Each row was made from one small tree. Brackets hold a mark, then the marks that hang from it, in the order of their numbers. Every link used is in the known rows. Write each row's tree.
(in the rows, 128 means zero)
Known rows:
{z766 z884}: [136 168 145 150 117 127 174 106 122 122 103 101 107 183 165  86 105 123
 116 143 131]
{z855 z316}: [126 148 154  86 125 124 150 107 125 121 112 127 113 182 128  75  78  99
 147 119 128]
{z573 {z766 z933}}: [142 174 143 107  87 116 133  88 145 106 125 121 107 153 124  81 128 110
 138 149 133]
{z933 {z396 z311} z855}: [125 136  94 137 151 152 170 130 162 137 104 116  71 142 155  54  90 113
 135 113 119]
{z340 z316}: [129 142 124 115 152 150 141 107 123 116 129 112 119 161 123  91 107  95
 138 153 120]
{z396 z311}: [121 143 140 125 132 140 153 113 117 100 123 102 101 154 159  41  86 123
 151 145 117]
{z884 {z573 z766}}: [140 163 140  61 129 113 135  63 129 109 130  93 136 151 110  65 117 111
 165 133 131]
{z884 {z573 {z766 {z316 z340} {z933 z855}}}}: [138 135 123 136  94 122 151  74 185 147 105 179 148 139  60 126 141  85
 138 136 153]
{z573 {z766 {z316 z855} z884}}: [156 143 136 127  87 142 151 119 155 119 115 109 166 153 150 113  86 128
 105 140 129]
{z573 {z766 z884}}: [147 183 139 114 100 129 162  85 129 109 118  91 121 171 147  91 118 128
 119 131 124]
{z316 z855}: [129 153 146  86 115 131 150 129 138 111 111  98 147 144 131  57  66  93
 131 153 135]
{z766 z316 {z884 z573} z933}: [151 133 143 217  85 113 161  88 148 145  80 156 118 191 145 120 139 142
 124 160 150]
{z884 z573}: [131 153 144 101 139 110 153  82 122 122 108 100 125 161 122  58 108 103
 163 148 141]
{z573 {z766 {z316 z340} z884}}: [130 160 151 153 105 137 162  97 156 122 120 129 149 164 122 127 118 121
 118 143 127]
{z766 z316 z884 {z933 {z396 z311} z855}}: [143 119  91 252  94 156 178 132 190 162  78 169  61 168 178 118 121 146
 101 129 133]
{z884 {z573 {z766 z933}}}: [146 163 143 101  93 105 131  61 147 111 117 121 124 158 107  76 141 118
 150 144 143]
{z933 z766 z855}: [145 148 103 101 119 136 179 116 134 144 122 128  90 147 107  67 120  61
 149 122 150]
{z884 {z573 {z766 {z316 z340 z855} z933}}}: [129 128 159 125  77 120 122  95 185 130 112 156 192 139  66 102 113 107
 133 158 154]
{z766 {z884 z573}}: [141 158 145 138 124 111 173  80 125 130  93 105 126 185 146  74 118 134
 130 145 141]
{z884 {z573 {z766 z316 z933}}}: [153 137 134 133  94 113 123  70 154 125 115 147 132 154 109 110 136 116
 157 149 140]
{z573 {z766 {z316 z340} z933}}: [127 155 148 145  87 128 134 100 169 116 125 154 134 147  94 121 129 101
 137 157 138]
{z933 z396}: [126 162 121 122 155 130 152 120 154 134 114  89  79 158 146  64 100 107
 154 141 125]

Write each row's tree:
[125 135 129 180 109 144 166 159 194 169 112 130 130 163 117  97 107 117
 116 143 160] => {z933 z396 {z766 {z316 z340 z855} z884}}
[157 155 133 189  67 128 149  92 156 122 107 146 110 175 150 133 133 134
 114 148 133] => {z573 {z766 z316 z884 z933}}
[129 127 112 139 133 145 182 128 159 157 125 165 115 139  77 107 123  54
 152 137 152] => {z933 {z766 {z316 z340}} z855}
[146 150 104 192 101 117 185  91 186 172  66 144  82 181 130 101 147 123
 109 124 158] => {z766 {z884 z573} {z933 z396 z855}}
[145 158 150 180  80 103 166  77 139 136  83 132 112 196 140  84 143 138
 122 156 152] => {z766 {z884 z573} z933}
[158 123  95 227 106 125 179 101 193 180  61 169  89 176 136 139 139 126
 117 129 155] => {z766 z316 {z884 z573} {z933 z396 z855}}
[158 116 131 153  96 127 163 120 143 152 107 130 155 171 122  84 111 123
 133 145 162] => {z933 {z766 {z316 z855} {z884 z573}}}
[103 129 126 165 106 147 163 124 198 151  93 181  86 167 108  78 100 115
 122  99 139] => {z766 {z933 {z396 z311} {z855 {z316 z340}}}}
[129 133 130 211 101 119 160  94 165 138  86 123  80 188 169  59 136 183
 125 137 141] => {z766 {z884 z573} {z933 {z396 z311}}}
[147 149 114 150 105 131 125 108 186 137 117 137  86 146 133 115 127 117
 145 144 128] => {z573 {z766 z316 {z933 z396}}}
[151 140 109  93 102 115 141  71 195 157  93 164  99 167  87  97 129 106
 137  83 148] => {z884 {z573 {z766 {z933 z396 {z855 z316}}}}}
[150 179 143 154  60 119 154  81 149 115 108 118 109 178 147 100 139 139
 106 143 137] => {z573 {z766 z884 z933}}
[123 140 151  93 109 143 132 125 169 115 135 122 185 127  87 104  80  92
 133 150 131] => {z573 {z766 {z316 z340 z855}}}
[122 138 157 178 125 121 169  97 146 142  91 136 151 183 116 116 120 124
 133 154 145] => {z766 {z316 z340} {z884 z573}}
[149 129 136  75 108 125 124  97 151 123 121 116 186 133 106  87  86 108
 147 138 134] => {z884 {z573 {z766 {z316 z855}}}}
[156 175 116 150  58 128 175  83 162 134  98 143 103 165 131 115 141 114
  93 124 143] => {z573 {z766 z884 {z933 z855}}}
[153 167 115 107  84 126 154  90 161 124 113 146 102 140 107  98 126  83
 124 127 137] => {z573 {z766 {z933 z855}}}
[102 114 137 195 105 147 137 156 203 141 106 155 125 141 123  78  80 135
 120 158 142] => {z766 {z316 z340 z855} {z933 {z396 z311}}}
[154 145 131 168  59 127 187 102 154 152  73 175  94 199 136 114 114 112
  94 106 147] => {z766 z884 {z933 {z855 z316}}}
[130 142 123 133 110 122 121  77 173 119 121 115  92 153 135  48 138 157
 156 129 130] => {z884 {z573 {z766 {z933 {z396 z311}}}}}
[164 146  89 197  84 142 165 108 202 162  86 158  82 161 140 149 139 121
 101 118 138] => {z573 {z766 z316 z884 {z933 z396 z855}}}
[107 107 124 158 129 160 142 169 188 147 134 132 124 136 115  56  85 116
 151 141 144] => {z933 {z396 z311} {z766 {z316 z340 z855}}}
[124 154 147 112 128 135 140 101 155 112 136 127 146 143 102 110 107  92
 153 145 125] => {z573 {z766 {z316 z340}}}
